Each row comes from the steps of one walk. Every step used is in the known rows, and no mark comes twice. Write the walk behind each row, first mark first.
Known rows
H-P-F-E-Y: [ 10  -8  -2 -19 -10  36  -6 -20  -5   0  24  57 -29  32  11 -35 -19  16
 -38  44  -1  18  29   8  20  30 -23  27  28  45 -27 -26 -12  14]
W-P-H: [ 19 -20 -29 -16 -26  26 -25 -13   0 -26  29  60  15   1  21 -21 -12  -4
 -26  35  -7  -8  19   3  -3  14  -5  14  -7   5 -15   5 -12   0]
F-P: [  1 -22  -4  -2 -21  27 -41  -7  10   0 -13  52 -16 -26  19  -9  -7  14
 -39  43  39   8  31   7   5  21   1  25 -20 -15 -37  11 -14  25]
M-E-Y: [  1  -1   6   0 -27   1 -21 -26  -1  17  -9  63   6  25  21 -25  -6  10
 -28  39   4 -11  22 -13   5  21 -25  23  11  13 -29 -50 -10  14]
Y-P-H: [  1  -4 -15 -17 -19  26  -4   2   3  15  -2  55  22  13  14 -17 -17  -9
 -42  31  17   7  11  18  -2  14  -9  20 -19 -26 -11   7 -12 -12]
V-T: [  2   8 -13  -7 -27  33 -33   1  15  24  -6  57  14  11  18 -13 -15   4
 -24  51  52  -7  21 -40  -9   6 -10  16  -8   2 -29   9 -23  12]
X-E-M: [ -5  17   4  -7  -4  32 -37  -1   5  54  15  68 -26  -6  18 -11 -10  -4
 -21  28  30  -4  20 -28 -10  30 -25  25   4 -13 -27 -16  -8  18]
V-T-Y: [ -4   8  -9   9 -25  23 -42  -3  10   5  -9  55  29  32  20 -21 -14  17
 -21  53  40 -11  21 -32 -14  10 -21  15   2  19 -32   4 -29  11]
H-P-Y-E-M: [-12   6  42  -9 -17  24 -27 -14   7  20  32  48 -14   5  14 -10  -5  10
 -39  23   4  -3  29  30 -11   5 -33  42  12  53 -18 -35 -13  41]
H-P-Y: [  5  -3   8  -6 -26  28 -15 -18  12  12  24  62 -11  11  15 -22  -9  22
 -53  35   1  -3  28  24   2   5 -39  34   5  18 -21 -25 -11  31]
E-Y-P-F-T: [ -6  14   2 -16 -16  23   1  -7  -7   9  -9  54  -9  36  12 -14 -24 -12
 -15  29  14  12  23 -17   5  26  28  26  10  19 -17   4   3 -20]
H-P-F-E-Y-T: [ -2   3   8 -27  -8  39 -13 -19  -5  -8  24  68 -31  38  15 -24  -9   3
 -31  38   1  21  30   6  15  30 -19  27  28  57 -33 -28 -23  11]
H-P-F: [ 23  -6  13 -13   0  33  -3 -13   7   5  21  47 -35  25   6 -25 -10  16
 -50  41   6   4  22   1   7  14 -21  29  18   6 -33 -11 -10  14]
X-E-F-P-Y: [ -1 -11  24  -6 -17  29 -17 -20  -5   3  -2  71 -21  -6  15 -27 -12  17
 -45  18   6  -2  27   5  -3  21  -8  27  -5  11 -50   6  -7  18]
T-Y-E-X: [-22 -23  23   6 -27  -4 -62  -4   5   5  -1  38  10  50  28 -33  -2  19
 -10  32  26 -10  18 -28 -24  21 -16  22  13  18 -32   0 -27  30]
M-E: [  1 -13   7  -2 -14  11 -26 -24   8  26 -12  48  12   3  22 -18  -2  12
 -43  44  17 -21  21 -22   2  19 -27  26   3  -5 -38 -31 -16  25]
M-E-F-P-H: [  6 -23  25  -9 -13  16  -8 -29  -7  -8 -20  55  10 -15  16 -11  -5  13
 -54  31  -2  -6  29  16   6  19  -4  14  -9  25 -47 -16   1   0]
M-E-Y-P: [ -6   7  12  -6 -24   2 -13 -19  -2  11 -12  61  18  26  16 -20 -10   2
 -40  28  10  -4  17  11   5  17 -10  32  -4  10 -28 -35 -22   9]
V-T-Y-P-H: [ -2  13 -10  -1 -27  24 -21   4   5   7 -11  51  56  40  17 -23 -23   2
 -28  44  32  -3  13  -2 -12   7 -15  13 -13  14 -21  14 -30 -15]
W-P: [  8 -14 -25 -10 -17  25 -39 -13   4 -36  25  60  -6 -10  19 -13  -8   5
 -31  33  11  -6  22  -6  -4  16   5  30  -7  11 -27  12 -26  23]
H-P-Y-T: [ -9  10  18 -13 -23  33 -24 -16  12   4  23  75 -13  16  19 -10   0   9
 -44  28   5   0  28  21  -4   4 -36  33   7  31 -28 -25 -23  27]
W-P-F-T-Y-E: [  3 -24  24 -10  -6  16 -32 -22  -9 -39  13  26   7  29  23 -22  -8   0
  -7  32  -3 -15  24 -25  -9  28  27  29  29  58 -39  20 -21  14]
T-Y-E-F-P: [-14 -27  49   9  -5   7 -42 -17 -10 -42 -13  37  -2  18  17 -16  -3  24
 -34  25  18   3  25  21 -15  21   4  35  12  45 -52  13 -26  30]
P-Y-E-F: [-20 -14  36  -5 -19  15 -15 -21  -6  -8   5  46   0  20  17 -23  -9  12
 -33  20  -2 -12  22  -2 -16   8 -11  36  11  48 -28 -11  -8  24]
Y-E-X: [-19 -23  22 -12 -31   7 -54   1  10  22   4  40  -8  29  25 -27  -2   6
 -10  29  38  -5  18 -40 -19  16  -4  21   2   0 -30   7 -21  33]
V-T-Y-P: [ -9  14  -2   3 -21  23 -33   5   9   1 -13  51  39  32  16 -16 -19   9
 -32  41  46  -3  16 -11 -14   7  -6  26 -12  19 -31  20 -41   6]
V-E: [ -4 -34  -1  -4 -23  24 -44 -15   6  14  -4  48  -5  -9  24 -17 -13  22
 -29  40  39   1  31  -7  -9  10 -21  21  -2  16 -31 -14 -31  27]
X-E-F: [  6   0  15  -9  -1  29 -15 -14  -6  15   4  76 -28  14  12 -24 -10  10
 -39  19  19  -4  16 -23  -9  24 -11  25  14  -8 -48   8 -11  16]

Which walk is each row?
[-27 -16 -15  -8 -12  20 -25  -1  -1  -8  -5  39  11  42  21 -38 -19  15
 -27  39  13   7  21 -24   1  34  -2  23  -1  29 -27  12 -24  -6] => T-Y-P-F-E-X
[  3   1  23 -12  -3  35 -17 -15  -5  28  -7  78 -22   1  16 -10 -12   3
 -26  18  32  -7  26 -39  -7  32  11  21  26   6 -51  20   3  16] => X-E-F-T
[ -1   3  54  -8   8  26 -24 -16  -1  15  16  32 -23  25  13  -3  -7   7
 -21  31  11  -2  34  -3  -8  26   0  33  45  65 -34 -13  -4  18] => H-P-F-T-Y-E-M
[-10 -16  37 -14 -39  14 -34 -10  12  18  27  50  -9  31  20 -31  -4  20
 -36  23   8  -6  26   9 -13   2 -30  30   9  34 -27 -16 -18  43] => H-P-Y-E-X
[ -5 -22 -25 -16  -1  40 -13 -15  -2   6   3  39 -13  10  20 -34 -17   6
 -29  55  12   2  24 -40  14  39 -14  22  15  19 -27  -9  -8   5] => P-F-E
[ -7  -2   1   3   1  16  -9  -6  -3 -15  -6  35   7  42  13 -29 -16  12
 -38  37   6   1  11  -1  -4  21  -6  34   2   1 -27   5 -24  -8] => T-Y-P-F
[  4  16  20 -17 -15  24  -1  -8  -9  35  -4  64 -13  45  15 -33 -22 -14
 -15  21  15   6  16 -25   3  34  11  24  19  -7 -33   3  -9  -8] => X-E-Y-P-F-T
[ 18  -5  22 -19  -2  40  -4 -17   6  21  11  49 -29  15  10 -11 -10   8
 -36  40  18   1  31 -16   9  21   2  24  31  19 -36   1   3  12] => H-P-F-T
[ 12 -25 -10  -9 -29  28 -28  -7   5   6 -10  53   4 -17  21 -16 -13   4
 -35  45  18   8  27  20   7  21 -10   8 -22 -18 -25   3  -1   0] => F-P-H
[-19  19  -4 -11 -26  19 -37  -8  -2   2   2  84 -16  36  20  -9  -5  -9
  -5  30  22  11  23 -11  -6  21  -8  21   7  14 -22 -25 -17   3] => E-Y-T
[-20   0 -17 -22 -11  35 -18 -16 -10  -2   4  59 -16  39  22 -29 -14  -7
  -9  47   5  15  26 -34  12  41  -8  19  20  47 -25 -23 -15  -9] => P-F-E-Y-T
[  1 -12  40  -9 -26  20 -21 -18   9   7  25  47  -3  23  17 -28  -4  17
 -48  28   4  -6  23  30  -7   1 -37  41  15  32 -28 -23 -24  50] => H-P-Y-E
[-18  -1   6   2 -11  22 -32  -6   4  11 -21  53  23  12  23  -2 -13   5
 -24  33  40  -3  27 -11  -5  29  13  31  12  11 -29  23 -10  12] => F-T-Y-P
[-15 -30  25   3 -10  25 -40 -27  -7  -9 -18  56  -3  -5  23  -1 -16  30
 -21  26  34  -2  46  -9 -15  19   9  19  23  75 -45   7 -10  15] => V-E-F-T-Y
[ -8  -5  33  -6  -5  12  -1 -28 -12   1 -26  55  41  16  18  -3 -11   5
 -41  22  -1 -16  27   4  -3  25   9  19  17  47 -41  -5   3 -12] => M-E-F-T-Y-P-H
[-17   1 -15 -15 -29  28 -37 -19   3 -39  28  70   6   2  27 -12  -2  -6
 -21  25  -6 -12  25  -2 -10  11  -5  31 -11  44 -24  -6 -29  15] => W-P-Y-T
[ 11 -19  -1 -21   0  43  -8 -17   1   4  23  46 -24  13  12 -30 -14  16
 -50  47   9  10  28   1  17  29 -25  30  23  31 -34 -12 -17  23] => H-P-F-E
[ -4 -16   9 -12 -23  18 -15 -14  -9  -4  -3  44 -10  29  15 -29 -26  11
 -26  29  17  18  26  13  -3  10   2  25  -4  38 -23 -18 -30  -7] => V-E-Y-P-F
[-18  -3  39  -2   1  11 -11 -27  -7  -7 -29  55  25   8  17   4  -7  11
 -44  21  14 -16  29  -7  -4  25  16  33  17  49 -51   2  -6   8] => M-E-F-T-Y-P
[-32  -2 -35 -13  -5  43 -43  -4   4  27  10  58 -10 -33  25   1 -14   0
 -21  45  36   8  36 -22   5  41 -15  27   0  39 -15 -22  -3  19] => F-E-M
[ -5  19  11 -12 -23  21 -36  -8  -4  30   8  91 -19  47  22 -28  -5 -11
  -9  22  21   5  15 -21  -7  29 -21  20  16  -9 -36 -23 -27  12] => X-E-Y-T
[ -7 -28  49 -10  -6  18 -33 -14  -7 -27 -10  42 -19  -7  13  -6  -4  10
 -39  20  28   9  26  16 -10  17  20  36   1  33 -52  21 -19  34] => Y-E-F-P
[ -2  -1  29   1  -1  26 -23 -19  -9  17 -10  75  -9  21  19 -16 -12  14
 -22  20  23 -10  27 -32 -11  36   2  22  35  20 -52  16  -2  14] => X-E-F-T-Y
[ -3   0  -2 -22   7  48 -14 -13   2  16  29  47 -35  -5  11 -11 -14   9
 -41  43  10  14  34  -2  13  31 -20  30  18  52 -25 -23  -7  16] => H-P-F-E-M
[ -8  -2  24   5 -25  13 -49  -4   6   3  -8  37  36  44  22 -26 -10  11
 -16  46  42 -13  16 -25 -22   9 -19  23  13  33 -38   5 -43  28] => V-T-Y-E
[-22  -3 -27 -17   6  44 -19 -10  -3  22  11  39 -24  -9  18 -14 -17  -1
 -19  50  14   6  30 -44   9  42  -9  23   9  43 -16 -19   4  -6] => P-F-E-M
[-11 -20  27  10 -12   2 -46 -11  -1  -6  -2  33  15  41  24 -30  -3  16
 -23  37  20 -11  14  -4 -18  20 -26  34  22  15 -33  -6 -32  35] => T-Y-E
[-18 -25 -29 -21 -17  34 -25  -5   3  19   3  43 -18  21  24 -38 -17  11
 -15  50  17   3  27 -63   8  38  -5  11   7  22 -26   0  -3  -1] => P-F-E-X
[-28 -20  17  -8 -45   6 -43  -8  10  23   8  41   8  32  29 -36  -7  12
 -14  29  13 -15  22 -30 -18   9 -19  22  -1  22 -18 -14 -10  27] => P-Y-E-X
[-32   0 -25 -17 -25  32 -44 -10  -5   2   4  79  -4  20  29 -15 -10  -8
  -9  40  28  18  31 -15   9  40 -17  23  11  43 -24 -26 -23  14] => F-E-Y-T
[ -7   6  33  -5   2  26 -15 -12  -9  11 -14  73   1  22  15 -13 -14   5
 -33  10  27  -2  22 -12 -10  32  14  31  23  14 -52  31 -13  11] => X-E-F-T-Y-P
[-12 -18   3  -7 -31   4 -41 -14  14  35 -10  54   6  11  26 -22  -1  17
 -29  39  22 -21  24 -48  -3  19 -18  12  -6  -4 -35 -23 -10  18] => M-E-X
[ -2  15   1   0 -11  25 -15   2   4  -4 -12  38  31  46  12 -27 -21   7
 -29  46  30  -4  13 -23 -10   9  -3  22  -6  24 -32  20 -35 -14] => V-T-Y-P-F
[-28 -27 -39 -17 -31  31 -53  -1  10  25   2  61  -3  -1  30 -26 -12  13
 -17  45  42   6  32 -49   5  37 -12  12  -4  13 -25   1 -10  24] => F-E-X
